Known rows, with every way that one mark hangs from another
{modu {koni gevaz {nivuvu petizak} roko}}: [ 44.7 -10.8  13.0 -29.0  -0.8 -42.9   8.0  -9.4  21.2  11.1  -6.7 -52.6
   4.6  26.8  -1.7  15.6 -14.7]
{koni nivuvu}: [ 14.7  13.2   2.1  -5.7   0.7 -24.1 -10.3 -10.1  14.8  16.5  20.8  -6.5
 -22.9   8.5  -1.8   8.9   3.4]
{gevaz {koni bofigo {nivuvu petizak} roko}}: [ -4.4   4.5 -19.4  17.5 -24.3 -42.2 -10.7  11.6  26.1  11.0   6.3 -38.0
  -8.1 -15.4 -12.9  42.9 -46.8]
{nivuvu {petizak {bofigo {koni gevaz modu roko}}}}: [ -3.2 -11.4   1.1  20.8 -17.4  42.5  -4.0  19.4 -16.6 -64.7 -16.9 -15.2
  30.4   5.2 -16.3 -24.9  19.1]
{bofigo koni petizak}: [  7.9  14.6 -34.8  39.9   1.4  49.2   5.4 -40.5 -18.5  35.7 -27.5   1.7
  35.8 -49.3  -7.6  -3.5  21.8]
{koni modu roko}: [  4.9  -0.6 -10.7 -36.6  -8.3 -19.6  -1.3  20.2   0.7 -16.2  24.3  36.6
  18.8  19.2 -14.6 -35.0  28.2]
{modu {koni gevaz nivuvu}}: [ 35.5  -4.8  13.7 -14.1  16.2 -26.1  21.0 -38.1   8.1  32.5  -3.7 -36.2
 -17.2   8.5  24.5  26.8   3.5]
{gevaz {koni bofigo modu nivuvu roko}}: [-17.7  -0.6 -10.3  -8.5 -13.4 -52.7  -1.1  45.1  15.2   7.7   9.5   4.1
 -23.6   7.6  11.5   4.2 -33.2]
{roko {koni bofigo}}: [  4.8 -12.5  -7.2  44.7  39.1   9.7   6.9 -50.8   2.6  23.3  39.1  21.5
 -47.6 -18.1   6.8  59.8 -14.5]
{petizak {bofigo {koni modu roko}} nivuvu}: [-44.9  -8.4  11.9 -23.8 -31.7  66.4   5.8  32.1  -6.7 -44.8 -31.2  43.4
  54.9 -11.1   1.5 -27.3  10.1]
{koni gevaz}: [ 20.5   8.5  -6.7   8.0   9.5  17.8   1.8 -61.9 -22.3  19.6  19.9 -14.8
 -17.8 -20.2  -6.8  23.1  40.0]
{gevaz {koni roko}}: [  1.8  -1.9 -43.3  -6.0 -43.9  -5.0  19.8 -10.0   7.5  17.6   7.3  -3.0
  29.7 -29.6 -12.9  27.0  10.5]
{nivuvu {petizak {bofigo {koni modu roko}}}}: [ -7.2  -9.6  -5.4  22.8 -27.5  38.9  -2.0  32.2  -1.4 -70.3 -14.0   2.3
  46.7  -1.2 -18.6 -25.6  12.1]
{gevaz {koni bofigo modu {nivuvu petizak} roko}}: [ -2.9  -0.5 -17.3  11.6 -12.3 -49.4 -13.4  49.4  23.3 -13.8   9.0 -21.8
 -13.2   3.8  -5.2  17.9 -44.7]
{petizak {bofigo {koni roko}} nivuvu}: [-46.4  -6.5  13.2 -16.6 -38.3  72.6  10.9  -1.6  -1.4 -22.6 -31.8  26.2
  59.0 -27.0  -2.5  -2.4   8.7]
{bofigo {koni modu nivuvu} petizak}: [  9.7  14.3 -11.6  18.7  17.1  11.7  -9.1  27.2 -11.4  14.7 -29.5   6.4
   3.0   2.2   8.5 -40.7  -1.3]
{bofigo koni}: [ 23.6  -3.3 -21.6  26.3 -12.1  49.9 -11.6 -36.8  -2.1  20.9  -5.0   5.1
  23.2 -27.8 -10.5   2.0  25.6]
{bofigo petizak}: [ -1.6  26.4 -32.7  24.6  10.0   8.0  23.4 -51.3 -17.7  28.2   5.9   3.5
  21.9 -48.0  -8.4  16.4  27.8]

Rows
[-34.7  22.3 -10.7  16.0  40.7  16.9   5.6 -24.1 -19.9  13.5   5.5  30.5
   5.8 -52.0   7.3  21.3  -3.2] -> {koni {bofigo {petizak nivuvu}} modu}
[ 13.1  -1.5   1.2 -40.1   5.0 -11.8  -2.1   4.7 -18.5  -8.3  20.1  14.9
  -5.5  25.8  -9.1 -34.1  36.5] -> {koni gevaz modu roko}
[  6.5 -13.4  16.0  23.7  50.5 -28.0  -7.7  15.0  10.5   2.1  36.5  26.2
 -79.2  32.5  22.2  23.0 -36.1] -> {roko {koni bofigo modu nivuvu}}
[-19.9  16.1  21.0 -20.6  41.7 -60.9  -4.2  21.2 -23.9  22.8   4.7   2.3
 -46.5  30.9  16.5 -33.3 -19.2] -> {koni {bofigo petizak} gevaz modu nivuvu roko}
[ 40.2  -7.8   9.8 -13.2  -1.8   3.5 -42.3  43.8   0.0 -15.8 -14.4 -26.5
  -8.0  44.6 -17.0 -42.9  -6.2] -> {bofigo {koni gevaz modu {nivuvu petizak} roko}}
[-17.5   5.0 -12.3  39.7  49.8  30.2  17.1 -57.9  -8.1  38.8  11.4  24.7
 -23.5 -49.7   9.1  71.0 -27.0] -> {roko {koni {bofigo {petizak nivuvu}}}}
[ -8.0  -2.9  12.2 -19.2  25.2 -24.1  -5.7  -7.1 -21.3   4.0  25.2  18.7
 -27.5  13.9   0.9 -17.8  10.2] -> {koni bofigo gevaz modu roko}
[ -7.1   4.9  32.6 -24.6  17.3 -51.1 -17.0 -13.7  -2.7  36.4  19.9 -14.2
 -53.7  26.4   4.5   2.2 -17.9] -> {koni bofigo gevaz nivuvu roko}
[-14.2   4.1  17.9 -10.9 -27.0 -32.7  -1.7  34.1  21.6 -44.9   5.8 -17.2
  10.8  27.5 -15.9  -9.6 -11.4] -> {koni {nivuvu {petizak bofigo}} roko}
[ 41.8  -2.4  -4.3  10.0   2.8 -28.9   9.1 -19.0  32.4   5.1  -0.9 -42.7
  13.8  -0.9   2.2  37.8 -15.8] -> {modu {koni {nivuvu petizak}}}
[-40.7  -1.7   6.9  13.7 -24.1  89.8  11.7 -21.1  -6.3 -24.9 -29.4  18.3
  44.4 -47.6   3.6  18.5  13.2] -> {petizak {bofigo koni} nivuvu}
[ 28.2 -10.9  21.5 -46.6  -1.7 -47.9  19.9 -13.8  14.8  33.6  -5.5 -24.3
  -3.4  31.0  16.4   2.4  -2.2] -> {modu {koni gevaz nivuvu roko}}
[-29.6  -7.6  21.8  -5.7 -36.0  11.4   5.8  28.9   6.4 -23.7 -22.5  10.2
  16.8  19.2   5.3 -34.7   2.1] -> {petizak {bofigo {koni nivuvu roko}}}
[-22.7 -13.2  32.9 -15.5 -16.2  13.1   1.9  50.1 -13.4 -39.9 -24.8   8.7
  -6.4  41.6  15.4 -54.4  13.3] -> {petizak {bofigo {koni gevaz modu nivuvu roko}}}
[ 25.3  -2.4   0.5   4.5   1.1  13.5 -29.9  30.7   5.0  -2.0  -8.4  10.2
  -9.7  22.1   2.4 -36.0   4.1] -> {bofigo {koni modu nivuvu}}
